Known rows, with every way that one mark hangs from another:
J277[J254 J641[J613]]: [ 26.5   9.9 -10.3  -1.7 -18.8  -7.3 -17.8 -41.8  -6.5 -18.2 -20.8  23.9
 -13.8 -18.5  15.6  13.0  -8.2  -3.2  16.1  16.8   7.3  10.5  15.3 -38.4
  12.0 -12.3  -8.9  26.9  -1.1  27.8]
J254[J613[J641[J277[J865]]]]: [  5.8   5.0  -6.0 -12.4 -24.6 -11.6 -23.1   3.3   7.1 -46.5 -25.4  35.7
  -5.5  -1.7  -3.9   4.4 -17.1   4.2  -2.8  14.1  -8.8  -7.7  -7.6   3.2
  -1.0  -4.4 -15.8 -42.5  -4.0  43.8]
J254[J9 J277[J641]]: [ -0.4  -0.5  10.8  17.7  -4.0 -43.1   0.1   0.2   2.0   0.9  -8.8  27.3
  -1.1 -36.0   2.5  -0.6  -1.0  -3.9  -5.0  24.5   3.9 -12.7   9.0   5.6
   4.2   3.5 -20.5  14.5   5.4  14.5]
J641[J277[J254[J9[J992] J613] J865]]: [ 36.4   6.3  27.7  -6.5 -12.2 -20.4 -41.7 -39.1  34.5 -40.5 -50.3  30.8
 -10.4   3.2  -4.4   7.4 -13.9  -5.6 -11.7  22.7 -13.6 -20.2  -9.4  -4.9
  25.5  13.1   2.9 -51.8  -4.5  40.0]
J641[J277[J254] J613]: [ 21.6  21.8  -9.5  -0.7 -16.6  10.0 -44.1 -41.5  -7.3 -19.6 -34.8  25.3
 -10.1 -18.5  10.1  10.9  -6.3  -0.3   5.9  11.8  -1.2   9.1  12.8 -45.0
  12.7 -19.1 -13.8  -1.4   5.6  43.1]
J865[J277 J613[J641]]: [ -5.4  17.1 -14.5   1.8  12.7 -18.6  11.9  32.5 -10.5 -33.0  -0.1  40.7
  -1.7  -2.5 -25.0   5.7  -2.8   9.7  -4.6   9.2   4.0 -24.8  -1.1  25.2
  -5.3  -4.4 -26.6  -7.9   1.8   5.9]
J277[J865]: [ 13.0  -2.8  -1.5  -4.7  -9.5   6.4   9.6 -12.1  22.7 -25.7   3.7  -6.1
  -2.2   9.8   3.0   6.5  -3.6  -1.3  -1.2   4.1  -8.2  -0.5 -15.8   3.3
  11.7   0.5   7.2 -13.7  -1.1  -0.5]
J277[J641]: [ -0.6  -4.7   2.8   6.3  -3.9 -18.1   8.3   0.8  -8.9  -9.7  -2.8   8.8
  -3.9  -5.7  10.1   0.1  -1.1   0.3   0.2  10.2   8.7   8.3  10.1  -9.8
  -4.5  -6.8  -2.4  22.3  -1.2   9.7]
J641[J277[J865] J613]: [ 15.1  13.5  -8.7 -10.9 -28.2   6.5  -1.3 -39.3  12.8 -43.8 -32.5   9.2
  -9.7  -0.8  13.6   6.1  -3.8  -4.5   0.9   5.5 -16.4  15.7  -5.9 -37.9
  15.7  -8.6  -8.1  -4.6  -0.5  31.5]
J277[J254 J641 J865]: [ 23.7  -9.4  -3.3  -1.7 -20.6  -0.9 -18.0 -23.7  18.3 -35.1  -6.2  11.3
 -10.3  -2.7  14.2   9.8  -9.1   0.0   3.1  12.1   7.4   3.1   3.4 -12.1
  16.9  -9.3   3.8  -5.4   0.7  20.6]
J641[J277[J865]]: [  3.6  -5.3   2.0  -3.8 -14.5  11.1  -8.1 -17.6  17.8 -30.8 -17.8   4.3
  -4.0   2.7   7.2   2.5  -2.8  -0.4 -10.0   2.3 -11.3   4.8  -6.3 -13.4
  12.2  -8.5  -4.2 -18.8   2.0  24.9]
J641[J277[J254 J865] J613]: [ 34.6  13.7  -9.6  -8.9 -29.7  16.8 -32.7 -53.9  13.5 -43.9 -33.2  21.7
 -13.0  -9.4  18.0  16.6  -7.9  -4.4   6.0  13.2 -11.5   8.0  -0.1 -42.5
  25.9 -16.7  -9.7 -14.1  -0.7  39.9]
J277[J254 J641[J613] J865]: [ 35.6   6.7 -12.6 -10.6 -29.9  -5.2 -10.1 -51.3  14.0 -47.6 -19.1  20.1
 -17.9  -5.8  19.1  18.1 -13.8  -1.5  14.4  20.6  -1.9   8.8   4.3 -37.7
  23.7 -17.1  -3.1  12.8  -4.4  27.5]
J277[J254[J9[J992]] J641[J613] J865]: [ 46.6  -2.4   6.8  -5.0 -10.8 -20.5  -0.2 -57.9  27.2 -48.6 -47.5  33.6
 -18.5   7.9   4.0   2.3 -13.3 -12.3  12.2  33.0  -8.6  -5.8  -3.7 -38.5
  22.8  18.0   7.6   4.4 -12.0  24.6]
J613[J641[J277[J865]]]: [  5.3  -9.6 -14.5  -2.9 -11.8  14.9 -14.7   4.1   8.4 -36.6 -23.6  35.7
  -4.6  -1.5  -6.5  -4.8  -9.2   0.6  -3.1  15.0  -5.3  -7.3  -7.4  -7.3
  -6.3 -10.5 -13.7 -25.3   5.7  35.1]
J641[J277 J613]: [  5.2  20.3  -5.2  -2.7 -10.7  -0.6 -10.5 -29.6  -8.1 -21.5 -32.8  14.2
  -9.3 -11.8   9.4   1.4   0.3  -1.8   5.2   3.9  -8.5  11.6   6.7 -38.4
   5.1 -12.9 -14.3  11.2  -0.8  30.7]
J277[J254[J9[J992] J613] J641 J865]: [ 33.8  -5.0  21.4  -6.1 -16.8 -41.8 -12.1 -37.1  30.0 -44.6 -36.1  33.3
 -15.0   6.4  -0.9   5.0 -15.3  -6.6  -6.6  33.3  -5.3 -17.7  -4.9  -3.5
  25.1  18.0  11.1 -24.1 -11.9  28.9]
J613[J641[J277[J254[J9[J992]]]]]: [ 16.0 -12.5   2.9   9.4  17.9  -2.4 -55.3  -5.7   1.1  -9.1 -57.0  66.3
  -9.2  -2.8 -27.1 -12.2 -11.0  -6.1  -3.8  27.4   8.0 -35.6  -0.3 -17.6
 -14.6   8.8 -11.9 -33.8   0.5  45.9]
J277[J254[J9]]: [ 28.4  -2.2  15.9  10.9   0.6  -1.9 -29.9 -15.9  16.4   7.2  -9.4  23.3
   1.6 -22.4  -6.7   4.8  -7.2  -6.0  -3.1  18.0   7.9 -29.7   5.0 -11.5
  11.3   8.0  -1.1 -17.6   0.4  19.2]
J865[J613]: [ -5.5  15.6   1.8   2.9   7.5 -15.7 -14.0   7.7   7.4 -19.2  -0.6   4.3
  -3.6  -1.6  -7.2   8.0  -2.4   9.8  -3.4   5.0  -0.2 -10.0  -5.8  11.6
   9.8   6.5  -1.6   4.7  -5.8   4.1]

Rows:
[  8.2   4.7  14.7   2.7  -9.2 -25.9 -26.4   9.8  -2.8 -12.1 -32.0  49.7
   1.3 -26.1 -16.8   0.5 -16.8  -4.6  -8.6  25.6   5.0 -25.8   3.6  -7.2
  -9.9   1.0 -24.5 -33.9  -6.1  53.7]
J254[J9 J613[J641[J277]]]
[ 14.7  20.4  11.1  -2.6 -18.9  -9.7 -58.0 -15.5  -4.5  -9.8 -29.4  24.5
  -9.4 -19.6  11.0  17.8  -4.9   6.8  -8.2   3.8   2.6  -4.2  13.5 -11.1
  16.4 -14.6 -17.1 -32.7   7.5  47.1]
J641[J277[J254[J613]]]
[ 26.6  -2.3   4.7   2.4   9.8 -12.8 -35.8  -3.3  36.0 -52.1 -36.2  53.2
 -15.7  16.8 -35.7   3.2 -19.7   1.0  -0.8  29.0  -3.9 -46.7 -27.5  14.0
  10.5  25.1   6.0 -34.5 -11.7  19.4]
J277[J254[J9[J992]] J865[J613[J641]]]
[ 15.1   3.5  14.9  -5.6 -13.1 -43.7   5.6 -17.7  30.7 -32.9 -25.4  22.5
  -4.1   4.2 -10.0   0.4  -2.9  -6.3  -8.5  15.5 -26.8 -17.2 -20.0  34.0
  22.3  28.1  -3.1 -36.3 -14.3  -7.2]
J254[J9[J992] J277[J865] J613]
[ -1.9   8.3  -2.2  15.3  -5.2 -29.2 -16.2  15.0  29.7 -41.2  -9.5  44.4
  -2.9 -21.7 -25.1   8.7 -12.5   1.4  -4.4  28.2  -7.4 -42.9 -25.3  33.9
  15.9  14.1 -17.2 -22.6  -2.8  12.8]
J254[J9 J277[J865[J613[J641]]]]
[ 18.6   0.0  16.9  -1.7 -20.1 -23.1 -17.6   1.5  21.0 -36.7 -33.1  43.5
  -4.2 -13.9 -10.6   3.0 -18.1  -4.3  -8.5  30.6  -6.5 -25.5  -7.7  -2.0
   3.1   7.4 -17.8 -47.9  -1.3  52.2]
J254[J9 J613[J641[J277[J865]]]]
[ 13.8   7.0  15.7   6.9 -28.4 -55.4   5.9 -12.8  24.7 -30.9 -11.0  24.0
  -4.7 -29.4  11.8  12.0  -7.8  -1.0  -5.0  30.5  -9.6 -10.6  -1.7  19.3
  27.2   7.7 -15.3 -11.7  -3.9  17.3]
J254[J9 J277[J641 J865] J613]
[ 42.2   5.5  24.2  -4.9 -25.4 -21.6 -19.5 -29.3  37.1 -27.4 -11.5  21.0
  -5.9 -13.8  -1.5  18.3 -19.3  -6.3  -6.1  19.0  -5.9 -23.8  -8.5   2.0
  33.5  11.3   1.6 -46.7  -5.0  23.0]
J277[J254[J9 J613] J865]
[ 16.7   7.4  -8.7 -10.2 -12.3  -9.7 -46.8  12.3  -7.6 -15.7 -14.2  45.1
  -7.8 -12.8  -7.6  11.0 -18.0   5.7   5.5  12.1   8.4 -17.0   2.9   4.0
  -0.4  -3.5 -14.0 -33.7  -4.1  27.0]
J277[J254[J613[J641]]]
[ -6.3  16.4  -6.1   5.9  -8.1 -42.3  -8.1   2.3  20.1 -50.8  -0.6  14.7
  -9.8  -9.5   9.6  15.0  -2.1  12.3  -2.5  13.4 -10.7  -6.9  -9.4  25.5
  26.7  -4.3 -10.9  15.4   2.6   5.2]
J254[J277[J641 J865[J613]]]
[ -1.5  13.7   2.3   2.1  -8.1  -7.5 -21.7  -8.7  24.4 -48.7 -21.9   6.2
  -8.7  -3.0  -1.4  10.3  -7.3  12.9 -13.6   4.7 -11.0  -9.8 -16.3   2.7
  18.7  -5.9  -4.5 -10.6   7.7  27.7]
J641[J277[J865[J613]]]
[ 11.1  -7.1  11.3  -1.4   4.9 -30.2  -1.7  12.1   3.3 -15.0 -33.0  51.4
  -0.5  10.4 -30.5  -9.8 -14.3  -5.6   0.2  24.0  -5.6 -27.0  -8.7  13.0
 -13.2  34.0  -3.5 -30.8 -19.7  15.2]
J254[J9[J992] J613[J641]]
[ 26.7  12.6  20.3  11.5  -4.4 -10.0 -51.5 -25.2  43.1 -38.5 -24.7  27.8
  -3.8 -22.0  -7.1  17.8 -16.9   8.7 -15.2  21.8  -2.4 -34.6 -11.4  -9.1
  26.8   1.5  -3.2 -29.3   7.7  48.8]
J641[J277[J254[J9] J865[J613]]]
[ 11.7  19.9 -15.8  -2.2   7.6  -7.3 -25.6  22.8  -8.1 -29.4  -5.3  50.2
  -6.8  -9.0 -20.4  12.4  -9.8  15.7   0.8   6.7   6.9 -34.1   5.2  22.6
   3.2 -11.5 -30.6 -20.9   1.0  12.4]
J865[J277[J254] J613[J641]]
[ 20.2  16.8  16.1   7.1  21.5 -28.6  -6.1  -9.1  16.5 -25.6 -29.9  35.2
 -10.6   3.5 -23.3   8.4  -2.2   9.0 -11.3  17.8  -4.4 -44.1   2.4  18.7
  16.0  19.8 -10.7 -23.7  -7.1   0.7]
J865[J277[J254[J9[J992]]] J613]
[ 31.4   9.7   6.8  -5.8  -7.6 -24.6 -14.2   8.5  -1.0 -12.5 -13.2  56.2
  -2.0 -27.6 -18.0  15.5 -15.9  -0.2  -2.4  27.5   6.5 -37.3  14.8  16.2
   5.1   2.4 -32.7 -50.1  -7.0  27.2]
J865[J277[J254[J9 J613[J641]]]]
[ 22.8  11.1  18.6  12.3  17.2 -46.7   0.7  -5.6   9.8 -31.9 -32.3  45.5
 -10.1  -1.2 -14.7   5.5  -4.5   6.4  -8.3  27.9   1.6 -34.0  11.2   7.9
  18.1  11.5 -16.7  -1.6  -3.9  16.2]
J865[J277[J254[J9[J992]] J641] J613]
[  2.6  15.9  -4.1  -6.7 -29.9 -28.4  -4.8  -8.9  16.6 -28.9   0.6   5.7
  -4.3  -8.2   8.5  17.0   1.3   2.5  -4.9  -1.3 -21.9   4.5 -12.3  33.0
  25.7  -0.5  -9.9 -27.9  -6.1  -3.3]
J254[J277[J865] J613]
[ 18.6   5.7  -3.4   6.8 -27.4 -37.8  23.1 -36.1  20.8 -38.2 -19.4  28.1
  -8.0 -27.7  11.6  13.3  -5.4 -12.7   8.1  31.7 -14.9  -3.4   1.2 -14.3
  25.0   4.8 -18.4  18.5  -4.9  15.8]
J254[J9 J277[J641[J613] J865]]
[ 13.9   3.3   8.2  17.2  24.0 -16.4 -67.0   3.7   7.6 -28.0 -57.8  67.9
 -10.0  -6.4 -34.3  -4.8 -14.1   5.5  -6.3  28.2   5.5 -46.7  -8.7  -5.4
  -3.2  15.1 -13.1 -27.8  -1.0  50.8]
J865[J613[J641[J277[J254[J9[J992]]]]]]
[ 27.9   1.2  24.3   4.2  -2.3 -46.9 -21.5 -20.5   9.9 -17.1 -39.0  40.1
 -10.4  -3.2  -2.1   2.4 -11.6  -3.6  -2.0  30.9   6.2 -19.9   3.5  -5.8
  12.1  17.8   3.1 -13.2  -8.0  30.0]
J277[J254[J9[J992] J613] J641]
[ -0.9  13.4  -2.2  -5.0 -33.9 -45.4   0.0  -5.9  11.9 -40.6  -4.3  13.5
  -6.9 -13.0  19.9  13.4  -5.2   8.3  -1.6  14.6 -13.5   7.9  -1.2  24.7
  24.3  -6.3 -15.5  -6.6  -2.1  13.2]
J254[J277[J641 J865] J613]
[ 32.2 -11.2   2.2   3.7 -10.2  12.0 -44.4  -9.7  23.0 -32.2 -32.7  53.9
  -6.0 -20.2 -15.5   4.2 -21.2  -6.9  -9.1  28.7   7.7 -34.8  -4.6 -15.8
  -0.2  -0.9 -14.0 -45.2   4.8  53.7]
J613[J641[J277[J254[J9] J865]]]
[ -0.2   9.0   5.0   5.9 -10.9 -37.7 -17.7  18.8  -2.3  -3.9 -13.2  47.8
   5.0 -33.5 -15.4   5.4  -8.3  -7.1   0.2  20.5  -0.3 -27.0   1.4  30.9
   1.4  13.3 -28.0 -28.0  -7.2  14.6]
J254[J9 J277 J613[J641]]
[  2.1   9.8  19.7  12.5  -3.8 -67.4   1.9  -3.5   6.3  -9.6 -35.1  37.7
  -6.5 -13.7  -3.6  -2.7   1.7  -4.3  -2.4  27.6 -11.2 -12.0   3.5  23.2
  10.4  21.2  -9.7  -1.7  -9.4  10.5]
J254[J9[J992] J277[J641] J613]
[ 18.5   7.7 -12.3 -13.1 -25.1 -13.5  23.2 -38.3  14.0 -49.6 -11.2   6.1
  -8.5   0.7  18.6  10.6  -8.5  -5.5   9.2  20.5  -8.5  22.3  -2.5 -29.7
  14.8  -6.0   0.2  22.3  -9.9  15.9]
J277[J641[J613] J865]
[ 33.0  13.0  17.9  -4.9   1.6 -51.2  10.7 -14.5  -1.7 -26.2 -34.2  41.3
 -12.7  -3.7  -4.0   6.7  -4.8  -2.0  -8.2  27.2  -1.0 -22.7  18.7   6.2
  11.6   8.1 -15.6 -26.0 -12.7  15.8]
J865[J277[J254[J9[J992] J613] J641]]
[ 20.5  11.6   0.4  -3.0  -7.9  -0.6 -40.4 -21.3  34.1 -43.8  -1.5   6.6
  -7.5  -0.6  -1.3  20.3 -12.3  12.6  -5.3   2.1  -4.9 -19.4 -18.6   8.2
  27.6   0.9   5.2 -19.6   0.6  10.4]
J277[J254 J865[J613]]
[ -1.2   0.1 -14.6  -4.6  -3.0  -6.1 -11.9  12.2  20.4 -49.8  -3.4  26.0
  -3.3   6.7 -21.1   5.8 -14.6   9.5  -0.6   6.6  -1.4 -21.2 -24.7  18.7
   5.3   7.5  -4.0 -13.6  -8.8  14.3]
J277[J865[J613[J641]]]
[ 11.2   4.3  20.2   3.0 -16.2 -66.4  13.4 -15.8  24.4 -42.5 -33.4  35.7
 -10.0  -0.1   1.9   2.9  -3.2  -7.5  -4.7  26.5 -18.2  -7.6 -10.8  23.8
  20.8  23.9  -2.5 -17.6 -12.0   6.9]
J254[J9[J992] J277[J641 J865] J613]
[ 19.8  -7.3 -15.5  -4.1 -12.7  26.4 -50.1 -10.5   8.9 -40.3 -25.9  43.8
 -10.7  -4.2  -4.5   2.7 -15.4   4.0   0.4  12.7   3.2 -16.8  -2.0 -15.7
   0.2 -18.3 -14.1 -38.4  12.1  50.1]
J613[J641[J277[J254 J865]]]
[ 24.3  15.5   6.7 -11.1 -32.2  -4.1 -46.0 -28.6  20.5 -40.9 -20.8  15.8
  -8.4  -8.6  10.8  17.1 -13.1   7.3  -9.8   5.7  -9.9  -2.3  -1.4  -8.0
  28.8 -13.4  -5.2 -45.7   3.5  43.1]
J641[J277[J254[J613] J865]]
[  6.8  13.9 -17.5  -3.2 -31.1 -24.8  13.6 -35.7   7.4 -48.0 -12.8  16.7
  -9.8 -15.7  20.6  10.7  -0.2  -0.6  11.9  16.6 -14.0  18.9   0.2 -10.7
  24.0 -11.8 -16.0  23.0  -4.0   9.2]
J254[J277[J641[J613] J865]]
[ 11.3  14.4   0.8  13.5 -13.9 -40.7  11.0 -27.7  -2.8  -9.9 -23.8  32.0
  -2.2 -38.2   9.6   8.2  -1.4  -8.9   9.9  30.6  -6.8  -2.6  12.8 -20.4
  13.6   5.5 -23.5  32.3  -1.5  17.4]
J254[J9 J277[J641[J613]]]
[-11.3   7.3 -23.0   5.7  -7.2 -19.3 -20.8  20.7  15.3 -48.8  -1.3  37.7
  -7.3  -9.6 -15.8   2.5  -7.9   9.4  -1.6   3.4 -12.2 -23.5 -20.7  39.4
  13.8   1.3 -18.2 -15.2   1.7   4.1]
J254[J277[J865[J613[J641]]]]
[ 35.3   5.3  27.2   4.6 -15.9 -42.9 -24.6 -17.5   8.4  -8.5 -17.4  29.0
  -6.4 -29.9   6.7  19.2 -17.6  -1.3  -2.8  34.8  14.0 -19.6  16.4  -8.5
  17.3   4.6  -9.7 -10.6  -4.3  37.1]
J277[J254[J9 J613] J641]
[ 10.2  -2.9 -15.5   1.8   1.0  19.8 -62.5   3.6 -13.3 -11.3 -29.2  50.8
  -7.3 -17.5  -7.9  -2.0 -12.6   4.4  -0.3   9.7  13.9 -13.7   8.0 -19.9
 -11.6 -16.8 -24.5 -26.3  11.9  47.1]
J613[J641[J277[J254]]]
[ 34.9  -8.2   8.9  -9.6  -8.8 -18.2 -28.0 -16.6  27.9 -44.3 -35.3  54.7
 -13.8  13.0 -23.5   4.9 -24.2  -9.6   0.7  28.0  -7.4 -35.5 -15.3   9.3
   8.4  31.6  -1.8 -55.9 -13.8  20.7]
J277[J254[J9[J992] J613[J641]] J865]
[  8.7  -2.0   3.3  -0.7 -13.2 -35.5  -3.6   3.3  21.2 -36.4 -33.4  53.0
  -6.3   4.8 -22.3  -3.2 -10.7  -7.6   1.7  23.1 -22.0 -30.5 -23.4  32.7
   4.6  25.4 -10.6 -44.3 -12.6   3.9]
J254[J9[J992] J277[J865] J613[J641]]
[ 21.1   5.8  -3.9   0.0  -6.7 -13.5   8.7  -8.2 -10.6 -14.6   0.1  28.6
  -6.2 -17.1  10.7   7.1   0.0   8.4  -0.9  12.5  11.4  -2.2  25.1  -5.8
  10.7 -19.6 -24.8   0.3   5.5  13.8]
J865[J277[J254 J641]]
[-15.0  12.4 -12.6   7.7   7.1 -11.5 -41.3  27.1  -7.9 -29.8 -24.7  44.4
  -2.2 -10.7 -17.0   0.4 -10.8   9.6  -4.7   8.6   4.7 -20.4  -5.2   2.1
 -12.3 -10.9 -19.1  -5.7   6.3  40.7]
J865[J613[J641[J277]]]
